What can hang from each mark
k_204: k_188 k_585
k_936: k_188 k_418 k_561
k_883: k_188 k_418
k_188: k_883
k_561: k_149 k_653 k_883
k_653: k_418 k_561
k_418: k_653
k_585: k_149 k_204

Every row comes from one small tree of marks. The marks that hang from a mark follow it in brackets, in the order of their numbers. Every link used is in the known rows. Which tree was each row made from?
Known rows
k_585{k_149 k_204}: [ -7.8 -24.9  73.6  16.7 -40.9 -28.7  14.1  -2.5  16.6 -52.7 -16.8  30.3
  38.4   1.4 -26.2 -37.3 -22.7  -2.9  21.6 -36.4  53.2 -22.7  23.4 -38.8
 -31.8  -8.4  12.5  26.3  23.3  -5.6 -21.9 -14.9 -27.5 -62.6  -0.1]
k_418{k_653{k_561}}: [ 37.1  -0.3  32.0  14.8 -29.3 -18.9   6.1 -25.0  15.5 -44.8  29.3  40.6
  -2.7 -11.9 -58.1 -41.1 -23.1 -22.9   2.0  -8.7  35.3 -22.7  26.1 -32.3
 -25.3 -28.4 -15.3  41.1  -2.5  57.4  -4.6   0.1 -18.4 -16.8  -6.9]
k_585{k_204{k_188}}: [ 11.5  -3.1  39.7  -7.0 -16.5 -29.3  10.2 -17.7  -3.3 -43.6 -24.0  30.8
  11.4  -1.3 -25.9 -30.3 -25.3 -10.7  20.4 -32.8  53.3 -42.1  23.8 -39.2
   3.5  -0.1   5.8  -0.8  16.6 -33.0 -33.7   0.6 -47.2 -59.0   7.8]
k_936{k_188 k_418}: [ 46.8  11.2  12.6 -12.8  -6.6 -37.8 -18.2   4.2   8.9 -45.2  31.2  15.5
 -12.3   0.3 -26.9 -55.8  -4.4 -21.4  15.4  32.4  59.5 -37.7  14.8  -9.9
  29.2 -13.0   8.7  15.8  37.1   1.3  26.7 -44.6 -14.4 -32.7 -19.8]
k_188{k_883}: [ 21.2  -2.9  19.1 -14.0 -16.0 -31.9 -20.4 -14.6  11.0 -37.8  15.9  36.5
  -6.2  17.0 -47.9 -27.7  -3.9 -11.3   5.6  -8.4  32.4 -15.8  38.5 -18.4
   8.3  -5.8 -25.2  24.2  14.6  -6.2  -1.3 -13.5 -43.6 -36.9   7.5]
k_204{k_188{k_883} k_585{k_149}}: [ 11.6 -18.9  16.3 -18.7 -23.6 -29.8 -16.5  -5.4   0.6 -56.6 -16.4  37.5
  -7.5  10.8   1.3 -24.2 -11.1   0.5  13.3 -54.3  48.8 -37.9  48.7 -21.1
  -7.8 -12.6  -3.6   0.3  27.3 -66.3  -7.9   4.5 -55.7 -61.7  18.2]
k_188{k_883{k_418{k_653{k_561}}}}: [ 43.7  -5.8  14.7  -3.5 -23.8 -15.3 -32.9 -20.8  14.7 -28.8  35.2  48.3
  -7.8  15.6 -60.7 -19.7 -15.5 -15.8   2.5   6.4  32.0 -13.0  55.2  -2.3
  -2.7 -26.5 -32.4  24.1  -3.5  23.4  10.6   2.3 -47.2 -17.8  -0.1]
k_883{k_418}: [ 35.4 -18.2  23.0  23.4 -17.5 -23.5 -26.3 -26.6  19.5 -49.7  25.4  39.3
  -2.1   8.4 -37.1 -31.5 -24.1  -2.8  24.7  -0.7  44.4 -38.5  44.5 -12.1
 -19.5 -25.7 -13.7   7.5   8.1   8.0   0.6 -10.1 -42.8 -24.0  -7.1]
k_653{k_418 k_561{k_883}}: [ 15.0 -12.3  33.9 -18.8 -28.3 -13.3 -20.0 -25.8 -12.7  -2.6  38.8  18.2
  26.4   5.7 -49.1 -32.9  14.0 -14.2  15.0  17.0  11.7  -7.7  14.3  -6.1
  -1.5 -19.8 -13.3  44.2  -0.4  43.6  23.6  -3.5 -43.1 -21.4  13.2]
k_204{k_188{k_883{k_418}} k_585{k_149}}: [ 19.9 -25.4  10.8 -11.7 -23.6 -23.7 -30.3  -9.3   5.4 -55.4  -7.3  41.5
  -6.6  16.9   3.3 -20.0 -15.8   2.2  19.7 -45.1  50.3 -41.0  62.5  -8.4
 -10.4 -21.9  -8.5 -10.1  19.1 -66.8  -1.4  10.5 -64.9 -53.3  13.2]
k_936{k_418}: [ 32.9  -2.2  22.3   0.0 -17.2 -40.1 -25.8 -11.8  26.9 -48.0  34.5  20.3
  -3.7  10.3 -32.7 -43.5  -5.6 -16.6  17.9  15.4  56.7 -27.8  38.6 -12.9
  -1.6 -16.8 -10.2  14.0  18.5  11.4  25.6 -28.9 -20.9 -34.3  -7.3]
k_936{k_418{k_653}}: [ 49.9   1.9  23.0   7.1 -23.0 -30.0 -19.6 -14.8  29.8 -50.7  42.9  26.7
 -11.3   4.8 -41.4 -50.2 -14.1 -26.9   9.5  18.7  69.2 -27.0  40.6 -21.2
  -6.8 -31.5 -11.8  14.9  15.5  32.8  26.7 -21.8  -9.8 -21.4  -8.9]
k_936{k_188 k_418 k_561{k_149 k_653 k_883}}: [ 36.4  11.3  20.8 -46.9  -5.8 -18.6 -29.7  -4.8 -23.1 -15.4  75.8 -22.2
 -19.6  19.4 -27.9 -70.4   6.3 -31.9   1.9  65.3   8.7 -29.3  24.1 -17.2
  44.7 -23.8   7.6  47.6  43.9  53.0  53.3 -54.8  36.7  11.7 -42.4]
k_936{k_188 k_418{k_653} k_561{k_149 k_883}}: [ 42.9  12.5  27.3 -36.2 -22.6 -25.2 -25.2   9.2  -9.3 -21.9  72.7  -0.6
 -12.1  21.6 -32.9 -86.9   5.0 -36.1   3.1  68.8  29.0 -24.5  27.0 -19.6
  33.5 -24.3   4.6  40.8  49.9  50.7  48.5 -46.2  40.1  -1.5 -34.5]
k_883{k_188 k_418}: [ 55.9  -4.9  15.7  22.6   1.9  -7.9 -24.8 -36.6  -7.4 -53.8  19.7  51.0
  -7.5  19.4 -31.8 -55.8 -43.5   4.3  23.9   2.6  46.3 -38.0  23.8 -17.7
  -4.2 -10.4  -1.9   1.5  14.1   1.0   0.9 -15.7 -57.9 -19.8 -12.7]
k_883{k_418{k_653}}: [ 55.1 -13.7  22.5  28.5 -22.6 -14.8 -22.3 -30.0  23.0 -51.6  32.6  44.5
 -10.0   2.8 -45.7 -38.9 -34.1 -12.8  14.1   1.6  55.5 -33.6  47.5 -21.7
 -24.4 -38.6 -19.2   6.0   4.9  29.7   2.5  -2.5 -34.0  -9.8  -7.7]
k_418{k_653{k_561{k_149 k_883}}}: [ 19.4   3.8  38.2   8.4 -34.3  -9.2  -2.2 -21.2   7.0 -30.8  45.8  20.9
   6.4   5.2 -55.3 -56.2 -19.0 -19.6  10.4   4.1  14.6  -8.6  16.4 -32.1
 -20.1 -23.6 -13.2  43.2   3.0  56.5  -0.2  -2.4   1.9 -15.9 -12.7]
k_653{k_418 k_561}: [ 22.1 -11.9  33.9   0.7 -33.3 -21.4  -9.8 -23.4  -1.5 -22.1  28.9  21.6
  17.6 -10.2 -54.3 -32.7   2.2 -11.2  10.1   9.5  23.1 -16.3  18.6 -10.7
 -13.0 -21.1 -13.4  49.1   1.5  48.2  22.8  -9.9 -49.7 -17.9   7.9]
k_653{k_561{k_149 k_883{k_188 k_418}}}: [ 13.0   4.6  31.5   4.3 -19.0  -2.1 -18.6 -28.6 -16.7 -20.0  43.9  22.8
  16.1  28.9 -40.0 -58.7 -18.5   1.1  28.6  14.6  -3.7 -12.7  11.1 -11.2
  -7.6  -5.2  -3.8  38.0   2.6  31.6   7.5 -10.4 -26.5 -23.7 -23.3]
k_936{k_188 k_561{k_653}}: [ 46.2  -3.5  18.4 -25.0   0.8 -25.7   0.9 -19.0 -22.1 -36.9  36.0  13.7
 -32.0 -15.3 -36.7 -51.2 -12.1 -29.3  -8.9  23.0  17.9 -46.4  18.7 -36.7
  28.1 -20.6   5.5  50.6  36.1  50.6  11.4 -39.3   2.9  11.2 -27.5]
k_585{k_149 k_204{k_188{k_883}}}: [ -1.9 -18.5  52.7 -16.7 -28.0 -30.3   6.7  -2.7   3.7 -54.8 -30.9  33.6
  26.9  15.4 -23.9 -21.7 -15.8  -5.8  17.7 -37.9  53.1 -27.9  36.1 -33.7
  -7.7   3.2   7.5  10.3  18.1 -42.9 -20.7  -2.2 -50.9 -73.5   6.9]

Write each row's tree
[ 53.9  -7.8  19.3 -27.3  -3.3 -21.3  -8.7 -20.0 -29.2 -27.4  41.3   6.6
 -28.5 -15.1 -41.1 -49.8  -2.1 -28.1 -10.8  33.5  21.7 -42.9  15.8 -30.8
  31.8 -29.1   4.1  52.3  35.7  55.4  31.4 -40.5  -7.7  21.4 -18.2]  k_936{k_188 k_561{k_653{k_418}}}
[ 18.7  -4.6  38.3  14.3 -25.9  -4.4 -31.2 -22.8   7.0 -30.2  54.3  13.3
   7.3  30.5 -41.4 -60.3 -21.9  -4.0  27.9  16.2  21.1 -14.4  26.8 -20.8
 -16.3 -29.7 -11.3  16.4  12.7  25.1   9.6  -7.9  -0.5 -13.0 -18.6]  k_561{k_149 k_883{k_418{k_653}}}
[ 21.0  -3.6  -0.6 -23.6 -13.9 -27.5 -21.3 -12.4  -5.3 -41.8 -10.0  36.7
 -22.5   4.8  -3.8 -24.3  -9.4  -6.5   9.5 -47.0  45.4 -42.6  45.5 -19.0
  12.8 -12.2 -11.1  -8.0  24.4 -66.9 -14.7   9.3 -60.0 -48.9  25.6]  k_204{k_188{k_883} k_585}
[ 17.6  -3.5  27.1   2.6  -6.4   6.5 -35.5 -39.3  -6.4 -20.9  61.9 -12.4
  -5.7  26.7 -39.2 -43.2 -23.4  -4.6  23.5  15.7  -0.1 -20.0  25.1 -23.1
  -3.3 -33.5  -9.0  25.8   2.7  37.1  19.5 -11.7   2.7   8.5 -28.6]  k_561{k_149 k_653 k_883{k_418}}
[ 20.0 -19.3  50.1  -7.7 -31.4 -18.5  -0.3  -7.0   8.4 -55.8 -19.5  41.3
  21.4  17.9 -31.5 -19.6 -27.2  -9.8  17.1 -28.9  58.8 -27.9  46.2 -28.9
 -14.4 -13.2   2.9   2.2  12.5 -28.9 -14.5   3.9 -52.6 -59.8   2.5]  k_585{k_149 k_204{k_188{k_883{k_418{k_653}}}}}
[ 27.5  10.8  28.1  -9.9   3.3  16.5 -24.4 -44.2 -41.2 -13.1  53.2 -13.0
  -6.8  30.2 -43.4 -69.6 -20.3   1.1  12.9  20.8   1.7  -9.0 -14.9 -32.8
  17.0 -19.0   3.6  35.1  14.4  38.2  34.5 -25.0 -13.0  16.1 -19.0]  k_561{k_149 k_653{k_418} k_883{k_188}}
[ 50.6  -6.6  13.2   1.0 -17.5 -17.9 -34.3 -18.6  17.7 -36.7  30.6  45.9
 -12.2  20.4 -56.3 -23.0 -18.6 -15.9   3.5   3.8  43.6 -16.5  54.4  -8.9
   0.6 -27.3 -29.2  10.1   5.3   9.4   8.7  -2.9 -46.8 -17.8   1.7]  k_188{k_883{k_418{k_653}}}
[ 14.6 -17.2  51.1 -10.5 -36.3 -17.6   1.1  -8.0   7.3 -47.6 -15.7  41.3
  27.4  14.0 -37.3 -16.6 -24.0 -10.7  14.2 -25.2  48.0 -23.2  47.8 -23.4
 -16.6 -11.6   1.4  13.2   3.3 -15.6 -12.0   8.4 -54.4 -59.2   0.2]  k_585{k_149 k_204{k_188{k_883{k_418{k_653{k_561}}}}}}
[ 68.9   4.3  16.3  23.7  -9.2   3.8 -16.9 -39.1  -6.4 -50.1  31.1  57.7
  -9.5  10.6 -49.4 -55.1 -49.7  -6.8  10.4   8.6  40.2 -27.9  23.7 -18.8
 -13.0 -23.4  -6.2  15.2  -0.8  40.9   6.0  -3.1 -47.9  -5.2 -18.6]  k_883{k_188 k_418{k_653{k_561}}}
[ 60.3   9.5  21.3  29.1 -14.9   5.8 -14.5 -37.7  -6.0 -49.7  38.5  47.1
  -8.2  14.5 -50.2 -66.8 -52.1   0.4  15.6  12.0  30.8 -25.0  17.8 -20.1
 -16.6 -22.1  -8.2  21.1   2.5  42.3   9.8 -10.5 -37.3   0.0 -27.3]  k_883{k_188 k_418{k_653{k_561{k_149}}}}
[ 35.1  -4.5  29.9 -18.9 -19.9 -18.5 -20.4  -5.7 -20.1 -24.6  58.2  12.5
  -5.7  15.8 -35.1 -75.0  -5.9 -19.7  12.1  45.3  11.3 -32.3  27.0 -24.2
  20.0 -22.5   2.8  38.5  45.1  40.5  19.5 -32.8  17.8   0.8 -30.4]  k_936{k_188 k_561{k_149 k_883{k_418{k_653}}}}
[ 16.7   6.0  34.0 -12.7 -29.2 -12.3  -3.0 -14.5  -3.0 -28.9  -4.0  31.2
  11.7   9.7 -44.8 -26.8 -24.7 -11.0  12.6 -12.0  32.8 -24.0  37.3 -22.6
   4.7 -11.8  -7.4   9.4   2.8 -14.2 -15.1   8.1 -48.8 -43.0   1.4]  k_585{k_204{k_188{k_883{k_418{k_653{k_561{k_149}}}}}}}
[ 49.8  28.6   9.2 -25.4 -21.6 -21.6 -22.4   8.2   7.6 -27.6  51.3  13.6
 -15.8   7.2 -50.5 -57.2  -2.9 -28.9  -0.4  47.2  37.8 -12.6  20.0  -4.0
  32.6 -21.7  -8.3  35.8  25.4  29.2  41.0 -37.1  -6.0 -16.0 -25.1]  k_936{k_188{k_883} k_418{k_653{k_561{k_149}}}}
[ 16.7 -12.1  27.5  -3.8 -21.0 -14.8 -24.5 -24.8   0.9 -16.6  38.0  33.3
  20.0  15.1 -41.8 -27.1  -2.5 -11.9  25.8   6.4   8.3 -15.5  34.0  -2.1
 -10.4 -17.0 -14.6  32.6  -2.8  34.2  -0.1   3.1 -35.0 -31.4  -5.5]  k_653{k_561{k_883{k_418}}}
[ 53.0   2.4  10.9  -9.0  20.7  13.2 -35.4 -54.2 -26.8 -23.0  45.4  22.1
 -13.9  30.0 -34.5 -38.0 -33.5  -6.9  13.6   8.8  18.0 -25.4  16.3 -22.0
  17.8 -25.1  -0.4  13.0   0.9  27.8   9.6  -6.3 -33.7   6.1 -21.3]  k_561{k_653 k_883{k_188 k_418}}
[ 48.3 -11.2  23.1  24.9 -28.2 -13.2 -18.0 -28.6  20.9 -47.3  38.4  45.7
  -3.0  -2.7 -52.7 -31.2 -31.4 -15.7  13.5   5.8  37.7 -28.6  46.6 -14.2
 -27.6 -36.1 -19.4  21.1  -6.7  48.5   4.9   0.7 -35.3  -8.2 -10.7]  k_883{k_418{k_653{k_561}}}
[ 46.1   4.8   6.0 -15.1  -3.6 -26.6 -25.6  -3.1  -3.2 -35.9  24.1  35.1
 -14.1   5.6 -38.6 -35.5  -9.4 -10.9  10.9  17.8  37.9 -32.3  24.3  -5.6
  29.7 -11.7  -8.4  15.7  27.5 -16.0   5.6 -24.0 -42.6 -27.7  -8.4]  k_936{k_188{k_883{k_418}}}
[  8.7 -24.4  24.8   0.1 -26.0 -30.1  -4.9 -12.2   5.7 -69.5 -18.0  32.2
  -5.4  -2.4  10.9 -36.0 -22.0   0.0  20.9 -60.5  55.0 -51.6  37.0 -32.5
 -26.5 -16.0   9.1  -2.7  26.7 -54.8 -15.2   3.7 -44.7 -58.5  12.5]  k_204{k_188 k_585{k_149}}
[ 28.6  13.3  35.4   7.9 -23.0  -1.7  -0.1 -25.4  -6.8 -32.4  41.3  28.7
   3.2  12.3 -52.0 -68.0 -29.0 -12.4  10.6   6.4  15.3 -10.9   5.7 -33.5
 -12.0 -16.4  -5.5  42.6   6.1  54.1   1.8  -5.0  -5.0 -14.0 -17.5]  k_418{k_653{k_561{k_149 k_883{k_188}}}}
[ 22.5   3.3  25.0 -30.3 -20.3 -35.8  -9.4   7.3 -15.9 -31.8  34.5  14.5
 -14.9   9.1 -41.4 -65.7   2.0 -17.9  -1.8  35.0   7.5 -27.2  23.4 -24.6
  30.4  -2.4  -5.8  53.7  51.3  18.2  17.4 -45.2   1.7 -12.9 -22.6]  k_936{k_188{k_883} k_561{k_149}}
[ 31.8   8.9  21.0   4.3   8.6  18.2 -36.1 -47.1 -26.2 -24.7  55.4  -1.2
  -9.8  38.8 -36.4 -61.4 -38.0   2.7  23.0  18.3   1.4 -18.3   9.1 -25.7
   8.3 -22.2   0.5  22.6   6.5  31.1  20.2 -17.3  -8.9  14.4 -35.7]  k_561{k_149 k_653 k_883{k_188 k_418}}
[ 51.8  16.3  15.9 -38.0 -24.9 -33.2 -25.9  14.9  -1.0 -30.0  64.6   8.8
 -25.1  14.6 -45.8 -74.1   2.3 -35.6 -10.2  64.9  34.0 -21.5  39.3 -14.7
  37.8 -19.5  -9.0  45.2  49.1  42.2  54.4 -51.6  19.1   0.8 -31.3]  k_936{k_188{k_883} k_418{k_653} k_561{k_149}}
[ 20.4  -0.2  35.0 -11.0 -21.8 -36.2   4.3   0.2 -13.0 -42.6  35.0  11.4
 -11.9  -3.9 -31.8 -77.3  -6.8 -14.8   7.4  28.3  12.5 -41.5  15.4 -34.4
  11.5  -7.2   6.0  52.5  50.9  30.7   9.8 -48.5  14.0 -11.7 -27.9]  k_936{k_188 k_561{k_149}}
[ 35.0   7.5  30.6  12.8 -10.1   8.0 -29.8 -30.6 -15.1 -34.4  49.8  23.8
   2.7  41.8 -37.6 -78.7 -36.1   3.8  27.9  17.7  21.6 -15.5  10.1 -24.9
  -5.2 -16.3  -2.5  12.4  18.6  20.0  10.9 -14.3 -13.4  -8.2 -24.4]  k_561{k_149 k_883{k_188 k_418{k_653}}}
[  2.3   6.4  34.5  -4.5  -6.4  -0.7 -17.9 -35.5  -9.2 -20.9  52.7 -15.6
  -5.2  21.3 -40.1 -51.3 -16.6  -8.3  17.1   5.0  -4.0 -16.0   9.6 -37.1
   0.3 -22.7  -4.2  38.6   7.9  37.0   8.4 -16.6  14.4  -0.9 -25.2]  k_561{k_149 k_653 k_883}
[ 50.6   1.2  18.4 -33.5 -12.3 -45.5 -21.3   7.2  -1.2 -37.3  45.2  17.0
 -15.3   2.5 -25.5 -62.5   8.8 -34.1   3.6  50.2  44.4 -43.2  38.4 -12.2
  34.0 -13.9   4.2  36.6  48.3  31.9  37.8 -51.9   2.3 -17.1 -23.5]  k_936{k_188 k_418 k_561}
[ -0.7 -22.6  60.1  -0.5 -29.1 -31.4  16.9  -7.5   6.4 -63.3 -32.5  31.8
  30.6   4.7 -16.9 -30.8 -25.1  -5.9  25.9 -41.0  58.6 -37.7  27.9 -42.1
 -23.5  -0.1  16.6   8.7  21.5 -32.7 -25.9  -4.3 -40.6 -72.7   1.7]  k_585{k_149 k_204{k_188}}
[ -9.1   0.6  43.4  -2.7 -32.4 -17.7  -8.2 -17.8  -1.8 -18.8  40.4   8.8
  23.6  14.2 -41.5 -50.9  -2.6  -6.4  24.2   5.0  -8.6 -10.1  12.7 -19.3
 -14.9  -5.2  -9.6  50.6   6.1  37.4   0.0  -8.9  -7.6 -33.1 -15.3]  k_653{k_561{k_149 k_883}}
[ 27.7  -1.4  27.2 -13.8 -21.6 -26.7 -25.6 -21.6   7.0 -38.0  65.0 -10.8
 -21.0  14.9 -38.3 -59.0  -5.2 -23.8   3.4  41.2  20.6 -27.3  51.1 -25.6
   2.2 -28.4  -9.1  50.2  24.6  69.7  53.0 -45.6  25.8  12.8 -35.3]  k_936{k_418 k_561{k_149 k_653}}
[  0.6  -6.2  35.5   5.6 -31.8 -11.7 -20.8 -21.7   2.2 -16.3  47.9  11.9
  23.1  20.5 -41.2 -45.6  -7.0  -3.5  30.4  14.6  -6.2 -12.0  26.1  -6.8
 -17.5 -14.1 -13.8  42.0   0.3  38.0   8.8  -6.1 -15.4 -26.2 -17.8]  k_653{k_561{k_149 k_883{k_418}}}
[ 18.0   5.0  30.4  10.3  -6.5   0.6 -32.9 -30.4 -17.8 -29.1  42.0  19.1
  11.5  45.1 -29.1 -74.6 -29.0   9.7  35.7  16.7  13.8 -18.2  10.6 -19.2
   0.9  -6.1  -0.1  13.9  20.2   1.5   8.7 -18.2 -21.5 -20.5 -23.4]  k_561{k_149 k_883{k_188 k_418}}
[  2.1  12.6  36.4  -3.2 -19.6  -9.2  -6.6 -25.3 -18.6 -20.5  36.4  16.9
  16.5  23.7 -39.4 -65.5 -16.0  -0.7  23.7   6.5  -7.8  -7.4  -1.5 -22.6
  -7.2   2.3  -2.5  47.0   9.9  32.9   1.3 -14.1 -15.5 -30.4 -18.9]  k_653{k_561{k_149 k_883{k_188}}}
[ 53.4  -9.3  28.5 -14.8 -27.9 -35.6 -21.4 -10.9  20.1 -46.0  53.9  28.8
 -15.9   9.8 -43.9 -56.9  -4.7 -37.5  -6.0  36.4  53.1 -29.8  62.5 -24.4
  -1.7 -31.4 -15.4  33.2  27.0  62.5  40.0 -30.7   8.2  -4.6 -14.4]  k_936{k_418{k_653} k_561}
[ 69.4   9.5  10.0 -47.8 -17.6 -37.3 -26.2  11.9  -0.9 -30.6  54.5  27.7
 -28.9  12.5 -45.5 -55.9   6.8 -43.9 -16.6  57.7  48.2 -26.5  47.9 -10.1
  48.2 -23.8  -8.7  35.2  43.7  40.0  47.8 -41.8   3.0  -2.7 -19.2]  k_936{k_188{k_883} k_418{k_653} k_561}
[ 34.4   5.8  25.5 -23.3 -22.5 -41.4 -18.3   9.7  -2.0 -38.2  54.5   1.1
 -12.2   6.8 -25.6 -79.2   3.7 -25.6   9.1  58.3  29.3 -37.4  29.9 -17.2
  25.5 -11.3   7.9  43.8  54.0  34.3  45.4 -61.8  22.3 -11.4 -37.4]  k_936{k_188 k_418 k_561{k_149}}
[ 19.6  -1.0  32.3  14.1 -16.6  -6.9 -12.9 -38.2  -2.7 -33.3  46.4 -17.7
 -13.0  -3.5 -51.2 -49.7 -20.2  -2.7   8.5  10.5  14.8 -21.8   7.9 -36.1
 -11.9 -32.5  -7.3  43.5   7.4  48.7  33.1 -27.3  -9.6  18.7 -15.8]  k_561{k_149 k_653{k_418}}
[ 10.4   4.3  37.8  -9.4 -25.4  -1.6 -18.5 -25.8 -29.1  -6.5  44.0   9.1
  24.5  21.1 -47.7 -65.5  -3.7   0.9  20.0  25.6  -1.1  -1.3  -8.2 -14.4
   0.7  -6.1  -2.8  49.8  10.7  43.0  29.1 -15.7 -35.3 -13.0  -4.0]  k_653{k_418 k_561{k_149 k_883{k_188}}}
[ 33.9  -7.8  35.6  -7.0 -19.8  -7.8 -25.1 -25.5 -21.4 -29.7  53.7  27.6
  -2.2  36.0 -38.7 -77.7 -22.7  -9.7  11.0  29.8  11.3 -24.3  35.3 -29.2
  -2.4 -16.2  -5.1  33.9  32.0  49.3  19.0 -20.9   3.2   0.5 -23.3]  k_936{k_561{k_149 k_883{k_188 k_418{k_653}}}}
[ 64.6  17.9  15.1  -7.0 -11.2 -29.9 -15.0   1.0  13.1 -50.0  39.2  23.1
 -21.0  -6.6 -36.1 -60.9 -14.0 -30.1   5.0  35.1  68.6 -33.7  17.6 -17.9
  24.1 -26.3   5.8  13.1  33.7  21.0  30.3 -39.9  -3.8 -18.6 -20.9]  k_936{k_188 k_418{k_653}}
[ 39.5 -20.5  28.7 -15.2 -15.6 -21.5 -14.2 -33.5 -12.0 -31.8  43.6  12.0
 -18.1  -4.6 -47.2 -39.0  -3.8 -24.7  -9.9  17.4  20.0 -32.9  41.8 -32.8
   1.0 -32.9 -13.6  51.0  16.1  67.8  28.9 -22.6 -14.9  17.9  -7.5]  k_936{k_561{k_653{k_418}}}
